Each row comes from the steps of one path. Every step used is in the known rows, and no mark comes twice. Write the path behind each row, first mark first.
In the rows, 100 means zero.
Known rows
nadab > rasapim: 103 88 96 101 112 96 101 95 99 109 109 89 95 99 111 94 92 93 102 93 99
 101 97 75 104 108 101 85 92 107 77 104 99 100 105 99 93 79 91 99 104
zaku > tipip > fugito > fufive: 92 101 100 109 119 94 90 101 99 103 121 98 93 109 94 114 100 95 112 120
 81 105 109 103 97 93 93 99 103 104 81 93 115 119 93 84 108 79 103 91
 103
fufive > mupi > sefu > pavob > rizuf: 109 105 100 95 97 143 104 112 109 87 78 96 118 104 102 104 95 106 60 82
 143 92 91 78 98 96 107 116 108 94 140 89 88 95 108 119 118 137 99 124
 98
tipip > fugito > fufive > mupi: 97 99 104 103 115 104 94 105 92 99 108 90 97 109 91 107 97 97 95 107 98
 98 113 98 85 94 107 107 115 105 81 94 108 106 95 83 117 107 93 88 100
sefu > pavob > rizuf: 102 108 95 96 99 121 95 114 112 87 91 98 107 95 113 106 98 101 77 101
 116 99 83 95 103 92 98 103 101 97 131 95 92 97 107 113 105 96 103 111
 98
puvak > fufive > fugito > tipip > zaku: 78 101 110 100 132 59 107 81 83 111 111 109 109 116 94 125 97 97 123 114
 75 101 121 121 79 103 103 91 126 112 67 93 116 120 94 88 98 103 109 88
 97
tipip > zaku: 92 92 101 104 110 92 96 90 104 104 108 108 92 101 102 105 97 87 109 101
 87 104 103 105 98 110 100 92 103 105 79 101 102 103 97 96 98 81 103 104
 104
rasapim > tipip: 96 96 100 105 93 89 101 94 96 106 105 109 100 99 105 87 97 95 107 108 90
 103 96 112 104 97 98 102 93 103 84 101 98 100 94 95 100 89 103 90 103
pavob > nadab > rasapim > tipip > fugito > fufive: 102 99 92 108 106 90 97 99 95 103 127 94 86 98 104 96 107 117 117 118 82
 100 109 104 99 83 91 106 85 97 78 100 108 109 97 89 108 81 103 85 102
zaku > tipip > rasapim > botor: 98 96 100 118 108 70 99 77 96 114 112 116 105 102 86 98 110 87 128 113
 99 104 98 113 119 105 94 104 90 111 94 102 109 104 89 98 95 72 104 91
 101
zaku > tipip > rasapim: 99 93 100 113 114 88 97 83 96 106 110 111 103 105 94 108 106 85 116 106
 90 100 107 107 109 110 93 94 94 111 94 98 107 105 95 96 94 73 106 106
 102
rasapim > botor: 98 100 102 105 100 81 100 97 98 110 100 103 99 96 97 85 98 90 109 106
 100 107 87 100 109 105 104 100 95 105 90 104 99 97 94 102 99 93 96 80
 99
botor > rasapim > tipip: 96 99 103 103 104 88 105 85 97 114 107 110 104 97 95 87 105 98 108 102
 90 99 88 126 107 85 99 108 96 100 85 103 101 98 90 95 94 89 99 90 103
mupi > sefu: 105 99 106 96 102 105 103 104 100 103 89 99 102 103 100 92 91 91 86 85
 108 101 95 82 100 107 102 94 98 104 105 97 93 102 101 105 102 111 96
 105 103
rizuf > pavob > pove: 99 109 91 96 97 122 90 111 106 86 86 95 96 93 110 101 106 106 81 111 105
 98 90 110 106 98 102 106 110 98 127 99 92 92 105 108 107 80 112 115 98
sefu > pavob > nadab: 106 109 96 94 90 118 102 111 109 85 92 98 98 91 108 103 99 104 88 97 102
 100 93 89 99 102 98 96 87 94 129 101 92 95 106 116 100 111 104 99 94
rizuf > pavob > nadab > rasapim > ganodog: 107 104 86 100 93 106 99 101 102 100 100 86 82 86 102 81 111 115 110 114
 104 100 95 105 113 104 103 104 86 93 110 108 95 91 104 112 102 79 105
 97 97
nadab > pavob: 102 94 97 95 91 96 93 103 99 90 95 102 104 99 103 101 102 91 103 97 88
 107 101 118 100 111 104 91 101 99 104 106 95 97 102 103 94 99 98 102
 101
pove > pavob > rizuf: 101 108 88 97 93 120 89 113 106 87 87 94 98 92 112 95 104 106 86 111 101
 99 87 106 103 97 99 104 113 99 131 96 92 92 105 106 111 86 111 120 98
pavob > nadab > rasapim > tipip > zaku: 98 88 89 109 102 86 102 80 101 105 122 108 87 96 108 96 106 110 126 106
 84 100 107 108 106 103 92 100 83 95 74 104 102 102 98 101 96 74 110 104
 105
zaku > tipip: 94 94 98 107 109 96 98 94 101 103 106 103 98 104 102 104 96 89 108 107
 87 106 102 95 107 111 96 92 93 105 90 97 104 108 97 99 96 84 104 100
 102
lugi > depa: 94 104 102 98 91 97 106 98 98 98 103 98 97 96 101 98 96 100 98 86 87 102
 96 90 96 94 104 95 92 98 76 104 103 97 100 100 94 102 96 104 98
pove > pavob > nadab > lugi: 105 110 89 88 76 118 105 110 101 79 90 103 91 82 104 95 110 119 107 97
 81 99 106 97 99 103 99 96 90 88 125 101 92 85 104 109 103 108 106 108
 96
rasapim > nadab: 97 96 109 103 97 80 96 111 107 106 95 98 90 105 106 96 89 90 106 103 89
 101 87 96 103 106 100 97 104 104 89 103 93 98 100 94 83 100 94 95 100
fugito > fufive: 97 99 104 96 112 90 96 111 96 98 102 92 95 105 102 100 92 92 96 111 90
 102 100 95 94 98 102 91 104 105 95 99 101 101 97 90 107 100 96 85 99
fugito > fufive > puvak: 88 99 111 94 116 99 101 114 90 102 105 87 102 107 102 113 91 98 83 117
 94 97 109 99 87 103 100 98 116 108 97 100 109 108 99 89 106 113 94 73
 97
lugi > nadab: 103 101 99 100 89 88 104 104 97 95 100 99 100 97 101 103 97 98 103 85 78
 105 103 94 91 112 100 96 87 97 86 106 101 98 102 98 91 116 92 99 101
sefu > mupi: 100 94 104 98 94 108 102 105 100 103 89 103 105 103 96 102 91 85 86 93
 119 103 98 87 100 107 100 85 104 101 101 97 94 93 103 100 96 110 98 104
 101
zaku > tipip > rasapim > nadab: 98 93 107 118 108 73 95 90 104 110 107 111 97 110 95 107 101 88 124 109
 90 98 97 109 111 108 91 101 99 109 91 100 104 104 94 91 80 80 102 107
 102
botor > rasapim: 100 100 104 97 113 97 102 94 100 110 100 99 102 97 96 94 102 91 99 94 91
 99 88 107 103 99 103 96 100 104 92 104 101 97 96 98 90 93 94 97 100
fufive > fugito: 95 99 104 96 107 77 102 96 90 102 95 101 108 104 101 100 93 94 102 101
 90 99 102 95 85 102 101 93 110 109 82 99 102 102 100 101 96 104 96 85
 98
mupi > sefu > pavob: 107 105 106 92 94 122 106 107 109 97 87 101 109 102 102 99 89 94 73 81
 127 99 89 74 102 97 99 99 98 98 126 95 92 103 107 113 107 120 96 110
 102
rizuf > pavob: 100 103 97 97 94 110 94 109 100 94 93 96 92 95 106 93 99 97 92 106 97
 101 95 105 102 103 103 98 109 102 114 103 95 93 101 102 102 86 105 104
 99
tipip > rasapim > nadab > lugi: 103 97 110 104 97 74 104 98 100 103 101 114 97 99 97 97 103 98 124 92 88
 95 99 104 104 103 96 97 94 104 87 105 98 89 97 92 78 93 89 103 101
zaku > tipip > fugito > fufive > mupi > sefu: 99 97 105 108 117 113 99 99 96 102 107 96 104 118 82 112 97 100 95 102
 110 99 118 86 93 97 101 113 110 101 90 86 110 118 94 90 121 119 100 103
 103
lugi > nadab > rasapim: 105 92 94 102 99 89 105 98 97 102 111 88 98 96 108 101 96 103 107 78 86
 102 105 75 95 111 99 90 81 98 71 109 102 98 107 99 87 103 87 102 104
rizuf > pavob > nadab > rasapim: 108 99 86 96 96 115 97 106 102 91 100 84 84 89 113 91 104 113 99 103 96
 97 101 90 106 109 101 93 92 97 116 106 94 90 109 110 97 82 106 109 98
rizuf > pavob > sefu: 102 103 94 92 83 123 86 107 109 101 90 98 92 95 103 82 101 97 86 106 127
 106 102 102 108 103 99 93 112 101 129 102 99 94 102 98 111 78 110 113
 99
lugi > nadab > rasapim > tipip: 103 91 92 109 88 78 109 89 94 106 118 100 101 97 107 95 99 110 117 85 83
 102 104 94 99 100 94 102 77 95 65 108 103 99 100 95 91 101 93 97 107
fufive > mupi > sefu > pavob > nadab: 113 104 102 93 88 136 111 108 106 85 78 98 108 101 96 104 96 107 71 80
 131 94 101 74 96 104 107 110 95 89 140 94 88 94 108 122 113 151 100 112
 95
rizuf > pavob > sefu > mupi: 104 99 97 93 71 134 90 109 110 102 79 103 99 99 94 88 98 94 75 100 154
 106 105 96 107 103 96 90 118 96 138 98 96 88 105 98 111 96 111 123 100
tipip > rasapim > nadab: 103 95 111 110 103 72 95 98 103 109 100 107 95 105 97 99 98 87 114 102
 92 96 91 106 104 105 96 99 104 110 92 105 97 95 97 91 81 87 94 103 100
pove > pavob: 100 103 94 96 91 111 94 105 102 97 92 97 94 94 105 95 98 98 94 103 96
 100 94 98 101 101 100 98 110 101 115 100 94 95 101 100 106 91 105 107
 100
rizuf > pavob > nadab: 105 108 92 96 86 115 95 114 102 85 89 94 85 89 106 92 105 109 93 109 88
 100 99 108 101 109 102 99 98 95 131 103 93 89 103 111 100 93 111 104 94
pove > pavob > nadab > lugi > depa: 100 117 90 89 64 119 112 107 100 77 94 102 91 80 100 97 112 131 106 84
 73 97 105 94 96 90 100 102 85 79 110 104 98 83 104 110 100 115 104 116
 94
puvak > fufive: 94 98 105 101 119 103 102 107 92 106 103 92 107 104 104 106 93 90 90 100
 89 98 106 98 97 107 108 98 107 109 91 100 106 101 99 93 100 109 95 79
 97
fufive > puvak: 89 97 109 97 112 104 103 105 93 105 101 93 104 100 105 110 93 95 84 107
 96 98 106 98 94 112 102 97 108 108 93 102 105 106 101 97 96 105 94 82
 99
puvak > fufive > mupi: 95 94 106 102 118 114 105 104 87 103 98 89 113 109 97 110 93 92 85 95
 100 95 116 96 93 112 116 107 114 108 89 98 106 96 99 93 108 130 93 80
 95
puvak > fufive > fugito > tipip: 85 106 112 97 128 63 108 94 79 108 102 99 115 114 97 117 93 96 112 112
 79 101 113 107 80 102 105 90 120 114 80 94 111 115 96 91 97 115 102 80
 93

Write each row's path
107 92 95 90 69 121 90 104 109 97 82 110 111 104 92 96 102 87 86 91 145
 111 109 110 106 111 98 82 108 93 129 102 95 93 106 99 103 110 105 121
 102 -> nadab > pavob > sefu > mupi
90 106 113 102 133 56 107 81 74 111 106 109 118 114 89 120 103 93 121
 112 84 96 119 119 82 100 101 92 121 120 85 96 115 113 94 88 94 103 104
 86 93 -> puvak > fufive > fugito > tipip > rasapim
108 98 107 93 95 131 109 103 105 94 82 99 113 107 96 103 89 96 68 75 139
 94 98 69 96 100 108 109 105 96 123 93 91 98 106 113 114 140 93 111 100 -> fufive > mupi > sefu > pavob
91 101 108 98 124 85 105 101 82 107 99 94 119 109 100 111 92 96 96 102
 88 94 112 100 82 101 107 101 117 112 83 98 111 104 99 97 100 120 94 68
 96 -> puvak > fufive > fugito
107 98 90 102 90 108 107 95 105 96 110 100 98 91 114 93 101 114 103 99
 109 97 93 90 109 89 92 104 76 91 107 102 95 97 105 112 99 93 104 98 101 -> sefu > pavob > nadab > rasapim > tipip
83 100 106 99 116 51 103 75 91 105 108 116 102 111 96 115 97 94 131 115
 79 106 110 115 81 104 98 84 117 109 67 95 107 117 94 94 95 87 110 105
 100 -> fufive > fugito > tipip > zaku
107 95 92 99 105 101 102 102 100 98 104 87 88 92 112 95 99 104 106 97 90
 100 101 79 103 113 100 86 82 100 95 105 96 96 107 108 91 88 98 99 98 -> pavob > nadab > rasapim
104 99 94 92 68 133 91 106 112 104 79 104 101 99 94 89 98 94 77 98 153
 105 102 90 108 101 93 89 118 94 139 95 94 91 106 97 115 100 111 127 101 -> pove > pavob > sefu > mupi
99 109 95 94 101 123 97 109 113 86 88 100 107 95 111 111 99 100 76 98
 118 97 84 94 104 91 98 102 100 95 125 96 92 99 108 115 106 96 105 109
 98 -> sefu > pavob > pove
95 100 100 111 99 89 95 91 98 109 116 110 97 98 100 95 103 96 113 110 87
 103 101 119 102 87 93 108 95 103 73 99 106 109 91 87 103 76 103 89 106 -> rasapim > tipip > fugito
106 95 110 94 108 112 104 108 92 97 89 90 107 114 90 98 89 97 79 93 118
 97 108 76 89 103 111 104 112 103 105 91 97 100 99 96 118 139 92 99 100 -> fugito > fufive > mupi > sefu
84 99 106 108 125 102 96 104 92 107 124 92 101 111 95 128 99 102 98 126
 85 99 118 108 90 98 92 105 113 107 82 93 122 127 94 82 108 91 101 78
 101 -> zaku > tipip > fugito > fufive > puvak
114 107 96 96 94 118 110 100 111 102 94 92 99 92 99 89 102 113 93 89 134
 97 88 73 113 96 98 104 74 89 124 101 91 101 109 125 106 114 97 104 99 -> mupi > sefu > pavob > nadab > rasapim > ganodog
106 108 90 94 83 115 95 110 104 87 89 94 89 88 106 95 105 107 96 107 88
 100 97 100 101 107 99 99 100 95 131 100 91 91 104 109 104 100 112 108
 95 -> pove > pavob > nadab
96 102 102 109 106 91 99 82 98 117 119 112 100 96 91 93 111 101 113 105
 87 99 92 132 103 78 96 115 98 101 73 101 107 107 88 89 96 77 100 92 105 -> botor > rasapim > tipip > fugito
100 93 97 105 111 86 102 91 99 118 110 91 94 95 101 84 99 94 115 104 110
 102 91 91 111 102 102 95 87 105 71 108 100 100 101 101 98 76 90 88 102 -> nadab > rasapim > ganodog
96 104 103 102 115 94 90 110 98 102 113 94 91 104 98 105 97 94 102 112
 86 102 103 102 90 90 98 98 106 107 83 96 108 111 96 84 108 87 96 86 102 -> tipip > fugito > fufive
105 96 95 106 97 78 106 92 98 111 112 92 97 93 96 91 103 105 119 88 96
 104 98 91 101 106 99 100 75 96 69 111 104 99 102 100 93 99 86 92 103 -> lugi > nadab > rasapim > ganodog
106 98 92 104 101 83 104 95 100 106 107 91 90 90 104 86 103 106 117 104
 99 104 92 84 113 109 101 96 77 99 94 108 97 95 101 110 94 89 97 84 98 -> pavob > nadab > rasapim > botor
115 105 96 98 92 111 112 99 110 101 96 94 101 92 101 88 99 113 92 85 134
 99 85 65 114 98 99 104 77 91 128 101 92 99 108 124 102 115 95 100 100 -> mupi > sefu > pavob > nadab > rasapim > botor
105 103 89 107 95 112 102 94 108 100 120 102 93 90 109 101 106 117 107
 102 103 97 98 96 105 80 88 110 79 92 96 101 103 107 103 106 102 80 104
 99 103 -> sefu > pavob > nadab > rasapim > tipip > fugito
103 100 89 96 91 107 88 110 103 81 90 98 107 97 109 101 108 101 94 103
 93 105 94 126 102 110 104 98 103 97 120 102 92 95 104 109 99 97 104 114
 99 -> nadab > pavob > rizuf
104 97 103 94 80 91 86 101 116 109 90 105 101 103 93 90 108 96 108 97
 117 105 91 131 112 99 101 101 109 93 115 110 96 96 99 94 82 99 96 115
 101 -> botor > rasapim > nadab > pavob > sefu
108 110 99 93 97 132 100 115 112 88 81 100 111 98 108 101 95 104 65 87
 132 97 82 82 103 93 98 106 100 96 141 91 89 100 109 119 110 116 101 122
 100 -> mupi > sefu > pavob > rizuf
103 107 103 95 115 151 108 110 102 91 79 91 126 109 99 121 95 107 50 81
 143 86 104 79 97 93 113 125 116 95 136 88 97 98 109 115 121 153 100 106
 95 -> puvak > fufive > mupi > sefu > pavob > pove
106 93 105 105 90 73 89 98 104 98 97 109 101 106 96 102 107 90 120 100
 89 99 97 131 105 109 99 101 107 104 105 109 95 94 99 95 76 94 96 108
 101 -> tipip > rasapim > nadab > pavob
105 95 108 96 102 116 107 101 95 100 85 97 109 108 93 96 91 92 80 81 120
 97 104 77 96 112 111 103 106 102 103 95 93 97 101 104 110 133 94 107
 101 -> fufive > mupi > sefu
93 99 97 112 113 97 93 93 102 105 117 104 96 103 98 111 101 91 113 109
 85 106 107 104 103 102 93 98 95 106 78 95 110 116 95 92 99 72 105 100
 104 -> zaku > tipip > fugito
99 99 111 102 105 81 99 102 107 114 97 99 94 103 97 95 97 94 107 100 90
 97 79 109 104 96 102 103 105 102 88 106 96 96 96 94 76 100 89 98 100 -> botor > rasapim > nadab
112 99 94 99 89 119 112 96 107 98 101 102 103 95 108 89 98 117 90 85 125
 95 92 76 110 90 92 108 78 88 120 98 91 101 107 118 104 113 103 109 103 -> mupi > sefu > pavob > nadab > rasapim > tipip
104 95 94 90 80 107 86 102 107 96 91 104 104 99 101 89 105 90 98 97 116
 111 107 116 106 111 100 87 103 98 118 106 98 98 103 98 104 93 104 110
 101 -> nadab > pavob > sefu
102 103 92 92 79 121 87 104 110 103 89 99 95 94 103 84 100 96 89 104 126
 105 99 95 108 101 96 94 113 100 128 99 98 96 102 95 116 84 110 117 100 -> pove > pavob > sefu
104 109 91 88 79 118 104 113 99 78 90 101 88 84 105 91 110 119 104 99 79
 99 108 104 100 105 102 97 88 89 125 104 93 83 103 111 98 102 105 105 96 -> rizuf > pavob > nadab > lugi
94 106 101 93 84 98 116 99 95 92 104 106 99 90 99 98 101 111 109 77 81
 101 104 85 96 91 103 94 83 92 71 105 104 91 100 101 92 109 91 104 99 -> nadab > lugi > depa
98 94 106 112 101 73 103 90 101 104 108 118 98 105 93 105 105 98 135 100
 83 97 105 102 111 105 90 100 91 103 85 101 104 99 94 92 77 85 96 109
 103 -> zaku > tipip > rasapim > nadab > lugi
101 97 108 106 103 105 101 98 91 106 106 103 105 114 86 97 99 105 92 102
 110 97 112 103 91 83 102 123 110 99 86 89 104 110 91 86 126 124 98 93
 105 -> rasapim > tipip > fugito > fufive > mupi > sefu
90 105 120 108 126 40 105 88 82 116 103 107 112 120 90 119 98 96 128 116
 83 93 109 122 85 99 100 100 127 117 81 97 111 112 94 84 80 111 100 87
 94 -> puvak > fufive > fugito > tipip > rasapim > nadab
101 102 99 97 96 93 90 104 114 93 87 101 105 101 100 108 112 106 103 101
 93 98 78 138 109 95 103 113 110 90 115 106 91 94 102 106 78 103 98 114
 100 -> botor > rasapim > nadab > pavob > pove
105 97 94 96 75 89 98 105 99 84 97 103 106 97 100 107 106 102 108 82 71
 108 108 118 91 117 102 97 89 90 100 110 100 96 104 103 89 125 93 105
 102 -> lugi > nadab > pavob
86 99 103 101 113 69 99 82 100 104 110 113 89 106 99 111 99 87 124 113
 81 110 104 114 97 111 98 82 107 107 76 98 102 114 95 91 96 76 112 114
 101 -> fugito > tipip > zaku
98 94 105 97 110 103 100 108 91 95 97 89 100 110 96 102 91 93 90 106 101
 98 108 89 89 102 111 101 112 105 90 96 101 96 97 91 114 122 94 87 98 -> fugito > fufive > mupi
105 102 85 109 91 112 95 95 100 98 118 97 82 88 108 89 113 122 113 112
 94 98 105 115 106 88 93 113 90 93 97 103 103 101 99 100 103 64 112 103
 103 -> rizuf > pavob > nadab > rasapim > tipip > fugito
98 100 111 96 98 84 109 101 105 108 98 107 96 97 96 95 101 104 117 87 84
 96 86 105 104 93 103 102 96 94 83 106 97 90 96 95 73 106 84 98 101 -> botor > rasapim > nadab > lugi
90 92 102 108 108 84 102 73 101 117 117 120 100 99 92 98 109 97 119 104
 85 100 94 138 105 89 97 110 102 98 73 103 106 103 87 92 95 77 106 100
 107 -> botor > rasapim > tipip > zaku
95 96 103 108 104 94 97 96 90 104 115 102 100 109 90 101 101 103 104 116
 95 98 113 115 91 83 102 119 111 101 73 94 109 107 89 80 120 104 100 83
 103 -> rasapim > tipip > fugito > fufive > mupi
86 103 112 105 119 95 101 95 89 118 126 101 105 103 89 110 108 111 99
 124 89 93 105 138 91 72 94 122 115 102 78 99 120 118 87 78 105 96 95 69
 103 -> botor > rasapim > tipip > fugito > fufive > puvak
107 107 103 89 106 138 104 115 106 82 79 91 116 110 97 115 94 109 56 92
 142 91 97 77 94 85 106 117 115 92 140 86 92 99 107 112 128 143 100 114
 98 -> fugito > fufive > mupi > sefu > pavob > pove
106 110 96 87 84 120 112 111 107 79 92 107 99 86 107 103 103 113 99 88
 97 99 101 86 98 98 98 94 78 87 123 101 94 90 107 117 96 116 99 99 96 -> sefu > pavob > nadab > lugi
